Every row comes from one small tree of marks. The marks that hang from a mark follow it in brackets, in the order of their numbers. Every link used is in the known rows. Which tree was each row made from?
Known rows
K_133(K_799): [-11.5   5.7  12.6  23.2   9.3  15.7  -7.2   8.1 -30.3  20.4  -8.2  17.8
 -11.6   8.1  24.5 -24.2  -6.8   6.8   3.6  11.4   0.5]
K_284(K_121(K_457(K_799))): [ -8.7  -3.6   2.1 -17.7  -2.5   2.6 -10.7   3.0  -6.2   3.7  -0.4  -3.6
  21.8   0.2  -6.9 -11.2   1.3   3.7   7.6  -0.6 -28.9]
K_457(K_76 K_284): [ -2.0   5.4  -8.1  17.7  -9.3 -28.5  -1.5 -12.6   1.2   3.0  -4.6   2.9
   1.6  63.0 -22.8 -26.0   2.4   3.0  -3.2   4.9   3.9]
K_121(K_76 K_457(K_799)): [  2.0   2.6   4.6  13.4  12.6  -9.0  -9.3 -24.8  17.2   8.3  16.9   7.8
  15.5   3.9 -11.0  35.6 -10.2  -6.0   2.5  -7.8 -37.0]
K_588(K_229): [ -3.6   4.8   6.9  -7.7 -10.2  32.9  -5.7   2.1  -1.6  12.0  -1.9  -4.1
  -4.5  -7.5   2.8  -2.2  12.8 -11.5  -1.9  15.5  12.8]
K_229(K_457(K_76 K_799) K_588): [ -2.4   1.1  -3.0   1.5  -3.7 -29.6  -3.1  -3.7   2.3  -3.5  17.1  -4.0
  21.2  29.7   7.6  29.2 -37.1   5.5 -20.4 -19.3  27.9]
K_76(K_284(K_121(K_457(K_133(K_799))))): [  0.7  -9.5  -3.5 -14.6   3.6  13.6   7.6  13.0 -16.0   0.6   0.4   3.9
  -1.8 -26.0  12.6 -11.6  10.8 -10.9  30.0   5.2 -39.6]
K_588(K_229(K_457(K_76 K_799))): [ -6.5  10.2   2.8 -17.2  -7.7  -9.7  -7.7  -2.4  -0.6  -1.0  12.2  -3.2
  16.6  17.6  -4.1  18.7  19.8 -14.4  -7.1  -6.6  33.0]
K_76(K_121(K_457) K_284): [ 15.4  -5.6  -1.9 -29.2  -6.1  33.1  27.9   6.7   6.2   9.0   5.4  -8.4
 -35.2 -22.3  14.0  -6.4  30.0   2.1  10.8   2.7 -38.1]
K_284(K_121): [-17.3  -7.3   1.8 -11.0 -12.1  25.8  -2.9   7.3  -4.3   6.2  -7.8  -6.8
   7.5  -4.9   3.8 -37.5 -11.1  11.0   1.4   6.1   3.6]
K_229(K_457(K_284(K_121))): [ -4.6   0.3  -4.3 -14.4 -11.7   0.9 -15.5   2.4   4.9   6.1 -10.8 -13.0
   4.7  17.6  15.9 -11.2  -1.3   7.7  -5.3  -7.9  32.6]
K_121(K_284 K_457(K_76)): [ 12.9   3.4   0.9  11.4   4.0   7.6 -16.7 -16.2   2.0  -2.9  -7.4   8.5
  -7.0  19.3   1.2  31.6  44.3  -1.8 -13.6   2.3 -39.1]
K_76(K_284): [  2.3  -4.3  -5.5  13.3  -2.1  26.9  13.2  -1.9   7.2  11.2  11.4  -7.0
 -14.9 -12.2  15.6 -18.9  12.2  -5.5  16.6   9.9 -14.3]
K_588(K_229(K_457(K_76 K_133 K_284 K_799))): [  2.2   7.1  -5.3 -17.8  -4.1 -36.7  -9.7  -0.3  -3.2 -15.5   3.6  -4.0
  26.6  19.7 -25.6  18.4  17.3 -16.5  -2.2  -7.2  35.3]
K_133(K_799(K_457(K_76))): [-11.3  13.2   9.8  21.6   0.1  -2.3  -4.5   9.4  -8.2  19.0  -2.8  12.3
 -17.0  26.7  17.5 -25.8  -2.9   4.6   3.3   6.4  34.8]
K_121(K_76(K_284) K_457(K_133)): [ 13.8  -3.7  -2.1  14.6  14.7   6.5   5.4 -18.9  22.3 -11.7  16.4   1.1
  -7.1 -34.4  -5.2  32.8  -4.8 -16.7  24.0  -3.7 -45.5]
K_133(K_799(K_457(K_76(K_121(K_284))))): [ -4.3   5.6   7.3  -3.1  -1.8   4.2   2.2  12.9  -9.7  19.3 -11.8  16.6
 -22.3  18.1  21.0 -13.5  19.2  11.5  -9.7   4.3  35.1]
K_229(K_588): [  1.4  -7.8   1.3  13.4  -6.3  23.7   0.6   2.2   2.3  13.3  -0.4  -4.1
  -6.1  -1.5  16.9   2.3 -48.0   9.9 -15.1   8.5   2.5]
K_76(K_121(K_284)): [  5.1  -7.9   0.7 -20.8  -5.9  36.2  12.1   6.4  -0.6   8.4 -16.2  -0.2
 -20.9 -14.6  10.6  -6.7  31.7  21.8 -25.8   4.8   6.5]
K_284(K_121(K_76)): [-20.6  -8.6   1.1 -11.8  -9.9  21.2  -0.7  -5.1   9.3   9.0  -1.9   0.2
  14.2  -7.3   1.8 -14.2 -25.3   5.4   1.6   0.2   1.3]
K_133(K_799(K_457)): [ -8.2   9.3  11.7  21.1   1.5  14.4  -9.2  13.4  -7.7  26.4  -5.8   8.7
 -20.8   6.6  29.4 -24.8  -4.9   7.2   3.1  10.6  34.6]
K_121(K_76(K_284 K_457(K_133))): [  4.0  -4.2  -4.9  17.2   5.2   7.4  26.3 -13.5  27.7  -5.4  13.9  -4.4
 -15.1 -37.8  -2.8   4.0   1.1  -7.2  10.1   0.2 -37.8]
K_229(K_457 K_588): [  1.9  -1.1   2.1   3.5  -8.0  20.6  -8.7   2.6   8.1   5.9   2.8 -12.8
  -9.5  -3.7  37.6  23.4 -42.0   9.6 -20.5  -8.4  32.5]
K_121(K_457(K_133)): [  9.7   5.4   8.3  22.0  13.0  11.1 -11.4  -4.9   1.3 -16.1  -1.1  -6.5
 -10.4 -21.9 -10.2  -1.4  -1.3  -0.8   9.7   5.1 -27.9]

Which tree is each row?
[ -0.3   1.9   0.3  20.2   8.0 -16.6   7.9  -9.5   7.1   3.7  -6.9   9.3
  -6.4  -6.6  -9.5   1.3 -10.2   1.4  -2.8   2.1 -25.2] : K_121(K_76(K_457(K_133(K_799) K_284)))
[ -2.0   3.1   0.1   4.7  -9.8  -1.1  -2.8  -2.3   7.6  -3.3   7.9  -7.4
  -4.7  20.6  24.0  21.8 -41.4   6.6 -20.0 -13.1  31.5] : K_229(K_457(K_76) K_588)
[  4.1  -4.2  -7.3  -6.6   0.7 -10.2  36.2   4.4  -0.7 -30.4   9.0  -3.7
 -11.5 -12.8 -28.3 -30.0   9.9   1.9  12.6  -4.0  -2.3] : K_457(K_76(K_121 K_284) K_133)
[  5.2   0.7   2.2  18.7  22.9 -21.9  -8.4 -21.2  13.9 -13.3  15.5   6.3
  20.9 -17.0 -28.4  34.1 -16.4  -6.0   9.4  -9.4 -33.1] : K_121(K_76 K_457(K_133 K_799))
[  0.6  -3.7  -1.1  -0.7  -0.2  -7.5  -8.7   1.7   4.9   5.6  11.6  -8.3
  16.5   4.2  22.9  30.4 -39.6   8.5 -20.3 -13.7  27.6] : K_229(K_457(K_799) K_588)
[ -4.0   7.5   2.4 -13.5  -0.4 -19.2  -6.4   1.2  -3.1 -19.0  11.8  -4.1
  22.0  -0.2 -18.2  18.1  13.8 -15.8  -1.7  -7.6  36.5] : K_588(K_229(K_457(K_76 K_133 K_799)))
[  5.8  -1.5  -8.3   7.6   0.9  -7.4  27.2   0.5  12.5   9.5  18.0  -9.2
  -7.4 -14.0   0.8 -15.1  36.6  -4.3   8.4   6.2 -54.0] : K_76(K_284 K_457(K_799))
[ -5.4  11.0   7.8 -10.6  -1.2  -2.6  -8.0   8.8 -17.1 -11.6  -1.3   5.1
   2.4  -3.5   3.6  12.5  11.7 -15.5   0.3  -3.1  37.9] : K_588(K_229(K_457(K_76 K_133(K_799))))
[  3.8  -1.6  -2.5  21.8  14.8 -24.4  -8.6   9.7 -28.5  -3.1 -20.1  12.1
   3.8  10.0 -13.3 -25.1 -10.4   2.9   8.6  10.2   4.2] : K_457(K_133(K_799) K_284)
[ -8.1 -11.8  -6.9  -4.7   7.2 -27.7  -5.8   7.3 -22.1  -1.7 -21.2  17.1
  23.7   4.0 -17.2 -16.4 -26.3   1.8  12.0   2.0   1.9] : K_457(K_133(K_799) K_284(K_121(K_76)))
[ -5.6  -6.5   0.1 -14.2   5.2  -8.3  -9.6   6.3  -9.9 -13.9  -1.6  -4.0
  27.6 -15.4 -20.8 -13.5  -5.1   2.6  11.4  -1.7 -25.0] : K_284(K_121(K_457(K_133 K_799)))
[ 11.8  -4.8   1.1   9.7   8.7  24.4 -18.5 -27.0  20.6  10.3  -5.0  13.1
  -4.2  -9.0  12.2  63.0  23.8  -2.7 -13.7  -1.0 -40.6] : K_121(K_76 K_284 K_457)
[ -3.4   7.1   4.5 -18.9  -5.5   7.6 -11.3   2.3  -0.2   7.5   8.2  -6.7
  12.6  -3.3   7.1  19.9  17.4 -12.4  -6.7  -2.3  34.1] : K_588(K_229(K_457(K_799)))
[  0.1   9.6  -1.9 -17.6 -15.9  -3.3 -10.6  -2.8   2.4   4.9  -2.6  -5.6
   2.2  29.7   0.1  14.0  20.6 -14.5  -7.6  -0.4  36.7] : K_588(K_229(K_457(K_76 K_284)))
[  0.1  -5.6  -7.0  -1.2  -8.6 -13.6  -6.9   2.9  32.9   0.7  -7.9 -14.8
   4.5  -4.2 -19.5 -20.5 -18.3   4.5   6.8   1.3  49.2] : K_799(K_457(K_133 K_284(K_121(K_76))))
[ 16.1  -9.3  -0.9 -24.2  10.7   3.2   4.9   5.0  -5.0 -11.4  -9.8   1.9
  -0.9 -25.3 -15.5  17.7  38.1  13.6 -16.1  -3.3 -24.3] : K_76(K_121(K_284 K_457(K_133 K_799)))
[  2.5   1.8  -7.7 -12.1 -15.6 -21.6  16.8  -3.6  -2.4   2.6  -9.3   0.8
  -9.0  53.8 -26.1 -31.6   8.2  13.2 -10.8   1.0   9.2] : K_457(K_76(K_121) K_284)
[  1.4 -10.0  -8.8 -10.0  -6.9   9.0  29.5  13.1   7.7 -13.2   0.7 -16.0
 -10.2 -48.7  -4.2 -34.0  22.0  -3.8  17.9   7.4 -47.8] : K_76(K_284(K_121) K_457(K_133))
[ 15.9   3.6  -1.5  17.1   9.8 -10.7 -15.1  -5.6   1.0 -10.7 -11.1  -6.1
  -4.1   3.0 -19.2  -0.4   3.0  -1.9   8.0   6.2 -30.4] : K_121(K_457(K_133 K_284))
[ -2.9   2.3  -2.3  22.8  15.5 -22.9  16.1   5.5 -26.1 -21.1   7.2  16.9
  -1.0   1.5 -10.4 -22.7   2.8  -9.6  24.0   1.5 -10.5] : K_457(K_76(K_284) K_133(K_799))
[  2.0  -1.2   2.1 -15.5   2.3 -15.8  10.4  16.9 -20.1 -17.7  -2.8   5.0
  -6.0  -3.0  16.0  17.1 -42.7  12.6 -18.5 -17.9  36.3] : K_229(K_457(K_76(K_121) K_133(K_799)) K_588)
